Each row was made from one small tree. The marks that hang from a mark follow it in brackets, in alphabetical order. Every link used is in the known rows. Write each row's tree.
Known rows:
vekul{firobig{bigun fetad}}: [-3.114  0.217  0.773 -0.715  0.704 -0.107 -2.373 -1.399  3.323 -0.582
 -0.766 -0.433 -1.608 -3.104  0.558  3.959 -5.093  0.466 -0.152]
fetad{bamag defis firobig{pekiv}}: [ 2.248  2.846 -2.103  2.529 -3.866 -2.182  4.688 -0.377  1.957 -2.634
 -0.126 -3.381 -3.904  3.286 -0.653 -1.768 -0.607  2.690 -0.804]
defis{fetad{bamag firobig}}: [-1.529  3.451 -1.932 -0.257 -2.849 -0.289 -1.016  1.724  3.983 -3.555
  2.362 -2.805 -2.491  0.546  1.828 -0.375 -2.327 -0.192 -1.276]
bamag{fetad}: [ 0.749 -1.417  1.300 -0.252 -0.309  2.770 -1.117  1.444  4.561 -6.455
 -1.303 -1.546  1.626 -4.450  2.138  1.042 -5.969  1.624  3.259]
fetad{bamag defis firobig}: [ 1.045  2.782 -3.463 -0.550 -4.521 -2.006  6.565  0.443  3.466 -3.969
 -0.207 -3.426 -4.901  3.011  0.726 -2.563 -0.611  2.958 -0.497]
pekiv{firobig}: [ 1.820  0.338  0.210 -2.846 -1.035  0.169 -2.705  0.701  2.603 -3.575
 -2.193 -2.136 -1.134  0.502  2.333  2.773 -4.519  1.152  3.499]
firobig{fetad pekiv}: [ 1.117 -0.609  3.372  4.788  2.547  1.075 -4.629 -1.498  3.941 -0.881
 -0.188 -1.291  0.156 -3.377  1.372  2.983 -5.475  1.737  0.012]
vekul{firobig{fetad pekiv}}: [-1.097  1.533  1.787  2.447  2.183 -1.346 -4.556 -1.904  2.492 -1.129
 -0.152  0.582 -0.918 -1.561  0.425  5.254 -5.473  1.025  0.367]
fetad{bamag firobig{bigun vekul}}: [-0.552  1.157 -1.941 -0.028 -6.952  1.486  5.861  4.035  3.791 -1.801
 -1.696 -3.633 -0.574  1.354 -2.000 -0.781 -0.570 -0.809 -0.208]
pekiv{firobig{bigun{kasag} fetad vekul}}: [ 0.360 -0.302  2.749  0.640 -0.850  4.229 -1.495 -0.536  3.086  1.261
 -3.780 -3.316 -0.822 -2.801 -3.795  0.885 -2.726  1.452  0.524]
fetad{defis firobig}: [ 1.599  2.177 -1.929  1.179 -3.793 -0.435  3.028 -0.994  2.737 -3.643
 -0.227 -3.075 -4.185  1.038  2.106  0.753 -3.702  3.754  0.017]
pekiv{firobig{fetad}}: [ 1.058  0.101  0.854 -1.994  1.446  1.692 -2.263 -0.566  3.267 -1.506
 -1.718 -2.560 -1.202 -0.416  1.515  1.004 -4.460  0.776  2.190]
fetad{bamag defis}: [ 0.715  0.904 -1.707 -1.446 -2.542 -2.782  2.990 -1.140  4.243 -4.600
 -1.008 -1.821 -4.592  0.801  1.444 -0.451 -2.320  4.322 -0.076]
defis{fetad{bamag firobig{bigun vekul}}}: [-2.141  2.530 -1.550  0.868 -5.144  1.784 -0.120  2.017  3.063 -1.054
  1.092 -3.711 -1.260 -0.209 -1.608  0.155 -1.779 -1.485 -2.496]
kasag{bigun}: [-0.818 -0.021  0.634 -1.511 -2.464 -0.180 -1.709  3.900  6.044 -2.640
 -1.261 -2.908  1.064 -2.891  6.867  4.427 -4.886  5.593  2.204]
pekiv{firobig{bigun vekul}}: [ 0.983 -0.809  0.840 -1.518 -3.916  2.770 -1.823  0.946  1.363 -0.520
 -3.736 -3.261  0.372 -0.472 -2.133  3.292 -3.993 -0.125  2.152]
firobig{bigun{kasag} fetad pekiv vekul}: [ 0.212 -1.314  5.933  7.993 -0.288  4.047 -3.522 -1.661  3.728  2.406
 -2.925 -2.299  0.680 -6.271 -4.956  2.889 -3.339  2.551 -2.165]
vekul{firobig}: [-1.575  1.795 -0.250 -1.401 -0.946 -2.715 -2.892 -0.064  3.345 -4.756
 -0.660  1.122 -1.720 -0.530  3.071  6.050 -5.550  1.939  2.132]
defis{fetad{bamag firobig{pekiv}}}: [-0.535  3.499 -0.729  2.410 -2.119 -0.470 -2.501  1.160  2.824 -2.435
  2.548 -2.865 -1.643  0.661  0.884  0.385 -2.315 -0.416 -1.715]
pekiv{firobig{fetad{bamag defis} vekul}}: [ 1.307  1.149 -0.380 -1.458 -1.612  1.995  2.276 -1.121  2.102 -0.150
 -2.792 -3.492 -2.145  1.791 -3.927 -0.742 -1.886  1.311  0.457]
fetad{bamag}: [-0.063  0.399 -0.755 -2.095 -2.044 -2.112  1.065  2.412  5.725 -5.604
 -0.844 -1.067 -1.759  0.023  3.239  0.724 -2.741  1.853  1.767]
firobig{fetad{bamag defis} pekiv}: [ 1.440  0.294  1.331  3.856  1.557 -0.809 -0.102 -2.932  3.224 -0.439
 -0.401 -2.265 -2.549 -1.087 -1.043 -0.598 -2.712  2.891 -1.705]
bamag{fetad{defis firobig}}: [ 1.686  0.597 -1.013  0.923 -2.326  3.060  3.360  0.021  2.914 -5.177
 -0.752 -3.581 -0.873 -2.265 -0.016 -1.541 -4.291  2.602  1.568]

Write each row's tree:
[-1.720  0.897  3.485  3.685  2.150 -0.491 -4.663 -2.563  3.043  0.260
 -0.958  0.020 -1.746 -4.162 -1.492  4.019 -3.972  2.026 -0.906]
vekul{firobig{bigun{kasag} fetad pekiv}}
[ 0.416 -0.878  0.173  0.390 -2.285  4.362  2.005  2.485  3.434 -4.465
 -0.996 -3.770  1.641 -3.800  0.578 -1.150 -4.441 -0.086  2.191]
bamag{fetad{firobig{bigun}}}
[-0.208  0.389 -0.364 -0.044  0.607 -0.625  2.568 -1.992  5.207 -2.309
 -0.286 -2.325 -3.864 -1.156  0.744 -1.611 -2.783  3.467 -1.207]
firobig{fetad{bamag defis}}
[ 1.347  0.378  1.745  5.411 -1.327  1.272  1.079 -2.439  2.604  0.761
 -1.726 -2.435 -1.056 -0.484 -5.196  0.802 -2.431  2.505 -2.222]
firobig{fetad{bamag defis} pekiv vekul}
[ 0.061  2.506 -2.243  0.156 -6.362  0.235  5.677  4.221  4.507 -3.710
 -1.202 -2.606 -0.745  2.965 -0.533 -0.264 -0.857  0.197  0.944]
fetad{bamag firobig{vekul}}
[ 1.118 -0.240  1.852 -1.715 -1.046  1.080 -3.073  0.014  3.054 -1.955
 -3.175 -2.824 -1.938 -2.094  0.713  1.453 -3.144  2.183  2.232]
pekiv{firobig{bigun{kasag}}}
[ 1.127  0.431  1.318 -0.669 -1.063  3.326 -1.280  0.081  2.703 -0.459
 -2.815 -2.551  0.061 -0.042 -1.951  2.231 -4.187  0.482  1.983]
pekiv{firobig{fetad vekul}}
[ 1.069 -1.006  5.089  6.835 -3.353  2.207 -4.079 -0.232  3.013 -0.104
 -3.458 -1.651  0.733 -4.722 -3.586  4.801 -3.571  3.156 -0.592]
firobig{bigun{kasag} pekiv vekul}
[-1.842 -1.518  1.179  0.777 -2.667  3.506  2.055  0.922  4.946  0.899
 -2.296 -2.998  0.210 -2.974 -3.552  0.121 -2.480 -0.348 -1.545]
firobig{bigun fetad{bamag} vekul}
[ 1.072  0.399  1.004  4.986 -5.637  2.808  0.198  1.609  1.536  0.178
 -1.826 -3.337  1.221 -0.675 -2.094  3.474 -3.506 -0.141 -0.078]
fetad{firobig{bigun pekiv vekul}}
[ 0.479 -0.344  2.494 -0.780  1.415  2.620 -2.361 -1.008  3.768  0.064
 -2.758 -3.286 -2.095 -3.223 -0.471 -0.079 -2.948  1.790  0.959]
pekiv{firobig{bigun{kasag} fetad}}
[-0.175  2.985  0.742  4.940 -3.489  2.059 -4.634  0.380  1.797 -1.293
  1.427 -2.572 -0.053 -0.612 -0.930  3.851 -4.365 -0.072 -1.660]
defis{fetad{firobig{pekiv vekul}}}
[ 0.899 -1.919  3.412  5.165 -4.357  2.539 -3.857  0.142  1.705  0.305
 -2.793 -2.212  2.101 -3.251 -2.982  5.687 -4.895  0.598 -0.239]
firobig{bigun pekiv vekul}
[-0.031 -2.249  4.208  6.270 -1.098  4.371 -3.360 -1.215  2.317  3.065
 -2.164 -2.828  1.921 -4.629 -4.413  3.683 -4.855 -0.016 -1.857]
firobig{bigun fetad pekiv vekul}
[ 0.770 -0.572  0.905 -0.236 -1.827  4.023 -0.123 -2.379  0.984  2.157
 -3.493 -4.240 -1.455 -1.157 -4.481  1.103 -3.668  0.946 -0.284]
pekiv{firobig{bigun fetad{defis} vekul}}
[-2.102  2.352 -1.708 -0.262 -3.351  0.528 -0.857  1.571  3.616 -1.852
  1.965 -3.675 -2.227 -0.651  0.866 -0.657 -1.966 -0.995 -2.263]
defis{fetad{bamag firobig{bigun}}}
[-2.826  1.056 -1.016 -1.490 -0.015 -1.267  1.178 -2.443  2.731 -0.317
 -0.825 -1.184 -3.813 -1.372 -1.386  1.106 -2.771  1.272 -1.720]
vekul{firobig{bigun fetad{bamag defis}}}
[-0.647  3.487 -0.527  3.471 -4.094  0.658 -1.754  1.541  2.186 -1.578
  1.524 -2.767 -0.624  1.191 -1.839  1.267 -2.110 -0.924 -1.942]
defis{fetad{bamag firobig{pekiv vekul}}}
[ 0.656 -0.340 -0.534 -2.759 -0.154  1.340  1.355 -1.774  2.111  0.804
 -2.195 -4.481 -3.145 -0.254 -2.084 -2.279 -1.819  0.710 -0.135]
pekiv{firobig{bigun fetad{bamag defis}}}
[ 1.286  1.044 -0.801 -2.758  0.740  0.260  1.091 -1.537  2.585 -1.177
 -1.773 -3.446 -3.498  1.414 -0.716 -1.698 -2.175  1.712  0.899]
pekiv{firobig{fetad{bamag defis}}}
[ 0.054 -0.661  0.050 -3.296  0.237  1.984  0.094  0.199  3.085  0.288
 -2.258 -3.857 -1.380 -0.529 -0.784 -1.486 -2.181 -0.660  0.997]
pekiv{firobig{bigun fetad{bamag}}}
[ 0.883 -0.333 -0.403  1.964 -4.611  5.190  4.215  0.167  1.813 -2.678
 -2.097 -4.396  0.369 -3.012 -3.553 -1.034 -3.780  1.365  0.449]
bamag{fetad{defis firobig{bigun vekul}}}
[ 0.981 -0.461  3.775  6.410 -0.507  3.047 -3.426 -0.884  3.191  0.457
 -1.632 -1.476  1.618 -2.633 -2.723  4.364 -5.225  1.314 -0.423]
firobig{fetad pekiv vekul}
[ 1.545  0.688  0.659 -0.186 -1.162  2.869 -0.084 -1.962  1.448  0.317
 -2.848 -3.316 -1.705  0.413 -3.173  1.451 -3.884  1.964  0.924]
pekiv{firobig{fetad{defis} vekul}}
[ 0.113  0.066  1.483 -2.072  0.904  1.655 -0.190 -0.126  4.313 -0.010
 -2.627 -3.384 -2.560 -1.863 -1.170 -2.440 -1.042  1.224  0.635]
pekiv{firobig{bigun{kasag} fetad{bamag}}}
